Known rows, with every way that one mark hangs from another
{Q_617 {Q_727 Q_132}}: [  0.2   7.2  13.5  -3.9  -0.7 -12.0  -2.2   6.2  -5.2 -18.8  -0.2   2.5
  -6.3  -3.2 -10.4   9.8  -6.3  -6.1   2.2  16.1   4.6   9.5   9.0  12.3
  -7.2   1.0]
{Q_65 {Q_132 Q_309}}: [ -6.1   5.0  -3.6  -6.1   4.5  -7.0  -0.6  11.3  -6.3  10.5   1.7   3.1
   6.3 -16.1  -2.9  13.1   5.5  -3.2  -4.5  21.6  29.9  -2.6  -6.0   6.4
   1.1   2.2]
{Q_309 Q_262}: [ -0.7  -2.7   3.7  -2.8   6.8  -7.4  -4.5  12.2  -6.4  -9.7   4.1   1.2
   3.1   0.8  -0.2   7.4   0.5  -4.8   2.3  14.5  17.8   8.1 -14.9  13.4
   0.3   3.6]
{Q_132 Q_65 {Q_309 Q_262} Q_320}: [ -8.2  -1.0  -2.2  -6.0  18.8  -6.9  -2.3  24.2  -5.1   1.3  -2.9   9.0
  25.2 -15.7  -7.4   4.2  -0.3  -0.8  -5.0  23.0  43.4  -7.7 -26.8  16.2
  -2.8   8.5]
{Q_309 {Q_262 Q_727}}: [ -3.1  -4.1   2.9  -1.4   7.9 -10.2  -3.3   6.0  -4.9 -18.9   5.2  -4.0
  -6.5  -6.7  -2.7  11.1  -5.6  -3.4  -0.6   9.7  21.9  -5.0 -27.8  12.4
   1.4  10.6]
{Q_617 {Q_727 Q_262}}: [  0.5   4.2  10.6  -3.4   0.0 -13.0  -2.2   3.7  -6.0 -19.8   1.2  -1.3
  -7.3   1.0  -4.3   7.0  -7.6  -7.2   2.2  20.4   4.0  18.3  -4.0  11.9
  -7.5   0.3]
{Q_132 Q_65 Q_309 Q_320}: [ -7.7  -2.2  -0.6  -5.2  16.2  -9.4  -1.0  20.4  -3.8   6.2  -3.8  10.2
  24.2 -19.2  -6.6   1.5  -2.1  -1.1  -5.3  16.6  34.8 -12.3 -14.4   9.4
   0.1   8.4]
{Q_132 Q_65 Q_309}: [ -6.1   2.3   1.5  -4.7  10.8  -7.9  -1.6  16.2  -6.2   3.5   1.1   6.7
  16.8 -16.9  -8.1   2.9  -2.4  -0.5   0.6  18.1  34.5  -5.5  -4.0   9.0
  -2.6   5.7]
{Q_617 {Q_727 {Q_262 {Q_309 Q_132}}}}: [ -6.1  19.5  10.0  -3.3   1.3 -10.2   1.2 -10.1  -8.4 -15.4  -1.9   2.1
 -12.2  -7.1  -2.2   9.3  -2.3  -4.7  -0.4  34.6  15.1  12.9 -16.2  14.9
 -10.1   4.8]
{Q_65 {Q_132 Q_320}}: [ -1.5  -4.0  -1.1  -4.6   9.3  -9.7  -1.8  11.7  -4.4   3.2   0.4   4.6
  15.6 -11.9   1.6  10.3   6.5  -8.2  -6.7  12.8  19.5  -7.9 -14.0   6.3
   5.6   2.1]
{Q_309 Q_132 Q_262}: [ -2.7   7.7   5.6  -2.6   6.3  -4.7  -3.5   5.4  -8.7 -11.1   2.9   1.2
   1.4   4.0  -0.8   5.6   7.0  -2.9   0.7  14.4  31.1   4.0 -27.2  14.1
  -0.7   5.1]
{Q_132 Q_309}: [-6.1  1.4  0.2 -3.9  4.4 -8.8 -1.4 12.4 -4.7  5.4 -0.2  4.8  0.1 -8.7
 -2.9  5.5 -2.5 -0.2 -1.9 15.0 16.2  4.2 -1.2  7.4 -0.2  4.8]
{Q_132 Q_65}: [  0.2  -2.8   7.0  -3.1   9.8  -9.1  -2.9  12.4  -6.6  -6.5   5.3   4.6
  20.4 -11.3  -4.5   2.4  -1.4  -5.0   3.9   8.7  27.3  -3.6  -4.2   7.6
   0.4   3.6]
{Q_65 {Q_132 {Q_309 {Q_262 Q_727}} Q_320}}: [-11.2   0.7  -7.7  -6.2  12.9  -8.9  -0.6  14.5  -3.7  -0.9  -1.8   1.0
   3.6 -21.5  -3.8  18.0   2.1  -2.1 -12.3  23.0  42.9 -19.5 -39.7  12.7
   1.3  12.1]
{Q_262 {Q_727 Q_132 Q_617}}: [  0.2  15.4   9.9   0.7   3.8 -16.3  -3.6  12.8  -4.2 -20.6  -0.8  -4.0
 -18.1 -21.3 -13.1  11.8 -11.3  -3.1   1.8   7.4  16.9 -21.6 -15.5   9.6
   3.0  10.2]
{Q_617 {Q_727 {Q_132 Q_65} Q_262}}: [  3.1  18.1  14.9  -4.7   5.3 -14.0  -2.9   9.9  -8.3 -26.0   3.0  -0.1
   2.0 -13.6 -15.0   6.6  -7.8  -7.4   6.2  27.9  23.8   3.3   5.8  18.5
 -13.5  -3.4]
{Q_262 Q_727}: [ -2.8  -3.6   3.5  -1.2   4.2 -13.3  -1.7   2.4  -3.6 -13.1   4.6  -2.8
  -7.7  -9.8  -1.6   9.1  -7.2  -3.5  -1.3   2.8   9.9  -9.4 -12.5   5.2
   3.3   9.9]
{Q_262 Q_309 Q_727}: [ -7.6   1.2   1.8  -1.2   6.0 -13.4  -0.1  -4.5  -3.4  -8.3   1.8   0.2
 -12.8 -21.4   0.2  12.9  -8.1  -2.6  -2.5  15.1   8.0 -10.3 -14.8   7.7
   2.2  13.7]
{Q_309 Q_132 {Q_262 Q_727}}: [ -6.0   7.1   3.5  -1.1   7.5  -7.6  -2.1   1.7  -7.6 -21.0   4.4  -4.7
  -7.1  -2.6  -3.3  10.1   1.6  -2.1  -1.4  11.1  36.2  -9.6 -36.0  12.7
  -0.1  12.7]

Rows
[ -3.6   5.1   5.0  -3.1  15.5  -8.2  -0.9  11.1  -6.3  -6.8  -0.8   7.4
  26.3  -8.8  -3.5  -0.9   5.5  -4.0  -2.3  10.3  38.8 -14.6 -21.7   9.0
   0.5   7.9] => {Q_309 {Q_132 Q_65 Q_320}}
[ -8.2   1.6  -6.6  -6.8  13.3  -5.7  -1.8  19.5  -5.1   8.2  -2.6   6.9
  13.9 -14.6  -2.4  14.0   7.7  -3.5  -9.6  26.0  39.4  -5.3 -28.4  13.7
   1.1   4.8] => {Q_65 {Q_132 {Q_309 Q_262} Q_320}}
[ -5.4  20.9   2.2  -5.5  14.1 -13.6  -2.3  22.6  -5.7  -4.3  -2.8   3.8
  11.0 -24.7 -12.0   2.9  -3.0  -3.1  -1.0  29.0  31.9 -16.6  -3.7  19.7
  -7.6   0.6] => {Q_727 {Q_132 Q_65 Q_309 Q_320} Q_262}
[ -3.3  28.5   7.2   0.3   4.8 -11.3  -2.3   2.1  -8.9  -7.7  -2.8   0.2
 -11.6 -15.9  -4.4   6.9  -2.3  -3.2   1.8  28.2  25.3  -4.0 -22.6  13.9
  -1.4   7.7] => {Q_727 {Q_262 {Q_309 Q_132}} Q_617}
[  1.8  17.0  13.7  -3.9  -1.6 -14.9  -3.0   7.1  -6.9 -23.8   0.7  -2.6
 -15.1  -4.1  -9.9   9.4  -6.7  -7.3   4.1  24.8   4.5  11.5   7.4  17.2
 -10.8  -3.9] => {Q_617 {Q_727 Q_132 Q_262}}
[ -5.1   8.1   5.7  -2.1  13.4  -6.5  -2.0   4.7  -8.9 -22.6   5.9  -1.6
   8.2 -11.7  -8.2   7.9   1.0  -2.3   0.8  13.8  57.4 -17.7 -37.5  14.4
  -2.1  12.3] => {Q_309 {Q_132 Q_65} {Q_262 Q_727}}
[ -7.0   9.6   2.3  -2.4  15.2  -8.8  -2.8  22.4  -6.1 -11.3  -1.0   1.3
   4.2 -27.0 -16.8  11.4 -10.2   2.0  -0.9  20.0  57.4 -20.8 -39.1  13.1
  -1.6  15.9] => {Q_132 Q_65 {Q_309 {Q_262 {Q_727 Q_617}}}}
[ -2.0  21.5  12.3  -3.6   0.1 -14.9  -1.0  -1.5  -6.7 -17.7  -1.8   1.2
 -18.1 -15.8  -8.9  12.5  -9.1  -6.4   2.6  36.1  -0.3  11.0   6.5  19.7
 -11.8   0.4] => {Q_617 {Q_727 Q_132 {Q_262 Q_309}}}
[ -0.4   3.6  13.1  -5.2  10.8 -12.8  -1.4  15.7  -4.4 -19.1  -3.4   7.4
  16.1 -14.5 -14.8   6.0  -6.4  -6.5  -1.2  18.2  21.9  -4.1  -4.7  14.5
  -8.1   4.6] => {Q_617 {Q_727 {Q_132 Q_65 Q_320}}}
[-12.3  -2.5  -4.6  -3.5  13.5 -10.5  -1.1  15.5  -2.5  -5.7  -3.6   1.7
  -3.0 -14.8  -5.3  10.8  -6.2   0.7  -9.6  17.1  27.7 -14.4 -36.2  13.9
   0.6  15.1] => {Q_132 {Q_309 {Q_262 Q_727}} Q_320}
[ -5.3   3.5   2.5  -2.8  11.7  -5.7  -3.1  10.3  -6.2  -9.4  -1.6   3.9
  10.0   2.1   0.6   3.9   6.6  -4.2  -4.5  13.3  29.6  -4.1 -34.4  15.1
   0.5   7.8] => {Q_309 {Q_132 Q_320} Q_262}
[ -1.7  15.1   8.3  -0.3  14.5  -7.7  -3.5  12.0  -8.7 -24.7   1.8  -1.3
   6.1 -17.0 -13.8   8.9  -2.4  -1.7   1.6  13.6  64.6 -23.0 -49.5  13.6
  -0.1  16.0] => {Q_309 {Q_132 Q_65} {Q_262 {Q_727 Q_617}}}
[ -6.5  17.6   6.3  -5.8   4.4 -14.9  -0.9  13.9  -4.1 -11.3  -7.9   3.1
  -9.5 -12.3 -12.1   9.0  -8.7  -3.5  -4.8  31.4   8.9   3.0  -5.2  18.7
 -11.6   1.6] => {Q_617 {Q_727 {Q_132 Q_309 Q_320} Q_262}}
[ -5.4  17.9   9.4  -4.3   4.8 -16.6  -0.5   3.6  -4.0 -16.7  -6.8   4.5
 -10.6 -18.2  -6.2  11.1  -8.8  -7.6  -2.8  36.0  -1.7   3.0  -3.8  20.2
 -10.3   2.9] => {Q_617 {Q_727 {Q_132 Q_320} {Q_262 Q_309}}}
[ -0.3  30.8   7.9  -2.7   9.4 -13.4  -4.1  25.3  -8.2  -8.2  -1.9  -0.2
   0.2 -28.7 -19.1   5.3  -8.0  -1.4   5.4  29.8  40.0 -16.2  -3.3  18.1
  -6.5   0.9] => {Q_727 {Q_132 Q_65 Q_309} Q_262 Q_617}
[-10.2   6.9   2.1  -2.4  10.0  -9.6   0.3  -1.2  -5.1   1.9  -5.5   8.1
   4.7 -11.7   2.5   5.0   3.8  -3.4  -5.8  18.2  15.6  -7.5 -23.4  10.8
   1.9  11.4] => {Q_262 {Q_309 {Q_132 Q_320}}}
[ -8.4   8.0   2.9  -3.1  16.3  -8.5   0.5   3.6  -6.1  -0.5  -3.1  11.4
  21.9 -21.5  -2.9   3.3   3.5  -3.8  -3.8  20.6  37.0 -16.4 -24.0  11.7
  -0.6  11.5] => {Q_262 {Q_309 {Q_132 Q_65 Q_320}}}
[ -8.1   9.6   3.8  -2.8  15.7 -15.8   0.3   7.0  -3.0 -13.4  -1.9   4.7
   4.9 -37.4 -10.3  11.0  -8.5  -3.6  -3.3  19.9  25.7 -31.9 -13.1  15.3
  -1.5  13.1] => {Q_262 Q_309 {Q_727 {Q_132 Q_65 Q_320}}}
[  1.8  11.6   9.7  -2.0  14.5 -13.9  -4.5  26.4  -4.3 -11.7  -4.7   6.6
  16.5 -24.5 -15.3   4.2  -5.9  -5.3   1.7  13.6  30.3 -22.1 -15.4  12.2
   1.1   6.7] => {Q_727 {Q_132 Q_65 Q_320} Q_617}
[-5.6 13.9  2.1 -5.1  6.6 -7.9 -3.7 18.4 -6.5 -4.8 -0.2  2.5 -5.7 -9.6
 -9.0 10.6 -0.9 -0.5  0.8 24.8 25.3 -1.1 -5.2 19.6 -5.3  1.8] => {Q_727 {Q_132 {Q_309 Q_262}}}
[ -4.3  20.4   5.6  -3.6  15.0 -15.1  -1.8  10.5  -6.0  -9.8  -2.1   4.7
   8.2 -30.2  -6.4   5.0  -4.8  -6.9   0.9  32.5  20.6 -16.3  -4.8  21.2
  -5.3   2.3] => {Q_727 {Q_132 Q_65 Q_320} {Q_262 Q_309}}
[  1.7  16.2  11.3  -0.2  10.0 -15.6  -3.7  17.1  -5.5 -21.8   1.4  -2.0
  -1.9 -30.2 -18.6   9.6 -10.9  -3.4   4.4   8.8  38.6 -30.4 -14.9  10.9
   0.3  10.6] => {Q_262 {Q_727 {Q_132 Q_65} Q_617}}
[ -1.5   2.6   6.4   0.5   8.1 -11.1  -4.0  15.3  -5.1 -19.6   1.0  -3.8
 -10.2 -12.7  -9.1  12.4  -9.2  -3.1   0.1  10.1  27.4 -10.2 -37.1  11.0
   3.8  13.6] => {Q_309 {Q_262 {Q_727 Q_617}}}
[ -2.3  22.9   6.5  -2.5   3.2 -14.0  -1.9   4.0  -6.7  -9.3   1.6  -0.8
 -16.2 -19.1  -2.9   8.9  -3.6  -6.2   4.0  31.4   2.3  -1.1   7.3  18.7
  -5.2  -1.3] => {Q_727 Q_132 {Q_262 Q_309}}
[ -4.6   4.4   4.1  -3.9  18.2  -4.9  -2.7  14.1  -7.6 -12.6   0.1   6.4
  27.1  -5.9  -5.3   2.2   6.2  -4.2  -1.9  16.2  51.5 -10.9 -36.4  16.0
  -2.0   7.9] => {Q_309 {Q_132 Q_65 Q_320} Q_262}
[ -2.1  18.4   5.9  -0.2   4.7 -13.8  -3.2   7.3  -6.7  -5.2  -1.9   1.1
 -11.9 -20.1  -3.6   8.1  -8.1  -5.1   2.8  27.8  10.3   0.0 -13.6  13.4
   0.8   5.1] => {Q_727 {Q_262 Q_309} Q_617}
[ -8.4   0.6  -6.7  -6.3   9.9  -8.6  -0.6  16.3  -4.0  12.9  -3.5   6.6
  12.9 -17.8  -1.5  11.1   5.8  -3.6  -9.6  19.8  27.7  -9.7 -14.8   7.3
   3.1   4.7] => {Q_65 {Q_132 Q_309 Q_320}}
[ -5.8   9.6   4.8   0.4  12.8 -10.5  -3.2  11.8  -5.0 -18.7  -5.0  -0.7
  -4.0 -10.7  -8.2  10.2  -2.8  -2.2  -6.1  10.0  40.5 -22.4 -56.5  12.5
   3.8  18.5] => {Q_309 {Q_132 Q_320} {Q_262 {Q_727 Q_617}}}
[ -5.5   5.6  -4.1  -6.8   7.4  -4.3  -1.9  14.7  -7.5   5.5   2.0   2.9
   7.0 -12.8  -3.5  15.4   7.2  -2.5  -3.6  26.6  40.6   1.1 -18.4  13.1
  -1.3   2.1] => {Q_65 {Q_132 {Q_309 Q_262}}}
[ -4.0  16.1   5.2  -3.4  14.6 -12.6  -3.1  31.9  -4.1  -0.9  -8.1   9.1
  14.5 -31.2 -18.2   5.1  -6.3  -0.5  -2.1  19.6  39.9 -23.8 -14.6  14.0
  -1.2   7.7] => {Q_727 {Q_132 Q_65 Q_309 Q_320} Q_617}
[ -2.4   9.7   5.6  -1.8   6.3 -12.1  -4.1   9.2  -5.6 -24.8   4.7  -4.6
 -13.9 -11.2  -8.4  13.4  -4.9  -3.9   0.9  13.0  21.8 -12.0 -14.5  16.7
  -1.8   6.3] => {Q_309 {Q_262 {Q_727 Q_132}}}
[ -5.4  13.2   6.7  -2.4  10.3 -14.2   0.0   1.9  -5.7 -14.9   3.9   1.1
  -1.5 -35.2 -11.5  11.8  -8.3  -3.3   2.1  20.9  28.5 -24.4  -7.4  14.1
  -3.4  10.8] => {Q_262 Q_309 {Q_727 {Q_132 Q_65}}}
[  0.9  17.2  10.4  -0.9  13.5 -12.3  -5.0  22.2  -6.7 -27.3   2.6  -3.0
  -1.2 -25.8 -19.2  12.7  -9.3  -3.0   4.9  15.8  48.1 -27.3 -28.9  17.5
  -1.7  10.6] => {Q_309 {Q_262 {Q_727 {Q_132 Q_65} Q_617}}}
[ -4.9  20.5   6.4  -1.9  10.4 -14.4  -2.0  20.3  -5.5 -11.8  -2.0   0.4
  -2.4 -35.0 -21.9  10.6 -11.6   1.1   1.2  18.4  44.3 -29.8 -16.3  11.9
  -2.2  13.0] => {Q_262 {Q_727 {Q_132 Q_65 Q_309} Q_617}}
[ -5.6   3.2   1.5  -5.6  14.5  -5.1  -2.7  20.0  -7.4  -1.1   2.5   5.7
  18.6 -13.1  -9.4   6.0  -0.6   0.0   1.1  23.9  46.0  -1.8 -19.2  16.2
  -4.7   5.6] => {Q_132 Q_65 {Q_309 Q_262}}
[ -6.4  19.4   0.4  -4.4   8.3 -14.5  -2.4  18.7  -4.6  -2.7  -4.5   0.8
  -6.2 -16.9  -6.6   5.3  -3.5  -2.8  -3.5  27.2  11.8  -9.6  -1.1  18.0
  -4.4   0.2] => {Q_727 {Q_132 Q_309 Q_320} Q_262}
[ -6.5  13.5   4.3  -1.3   5.0 -15.3  -0.3  -1.4  -3.9 -13.1   1.7  -1.2
 -18.3 -25.6  -5.3  15.1  -7.6  -2.9  -0.5  19.3   6.3 -16.3  -3.7  12.8
  -1.2  10.5] => {Q_262 Q_309 {Q_727 Q_132}}
[ -3.8  24.1   3.5  -4.2   3.3 -13.0  -3.0  15.2  -7.2  -4.7   0.5  -2.3
 -13.1 -13.9  -7.3   6.6  -4.1  -1.9   2.3  27.4  13.4  -3.2   9.5  17.7
  -6.3  -2.9] => {Q_727 {Q_132 Q_309} Q_262}
[ -4.0  22.7   9.1  -5.5  -0.5 -13.3  -2.0  10.3  -6.4 -14.5  -2.8  -0.9
 -16.5 -10.1 -13.3   9.6  -8.5  -3.0   0.6  32.2  11.2  11.7   4.1  17.9
 -13.6  -1.1] => {Q_617 {Q_727 {Q_132 Q_309} Q_262}}
[  3.0  20.1   9.9  -3.3   9.2 -13.7  -4.4  14.4  -8.5 -17.5   5.8  -2.0
   5.4 -16.2 -10.3   4.0  -3.0  -6.8   8.4  22.1  27.1  -9.4   6.5  17.7
  -5.8  -4.1] => {Q_727 {Q_132 Q_65} Q_262}
[ -6.8  24.1   5.8  -0.2   9.2 -12.9  -1.6   6.4  -6.4  -5.9  -8.6   3.7
  -5.2 -18.6  -2.0   5.7  -1.4  -4.7  -3.5  28.0  23.0 -11.1 -33.3  14.3
   0.0  10.1] => {Q_727 {Q_262 {Q_309 {Q_132 Q_320}}} Q_617}
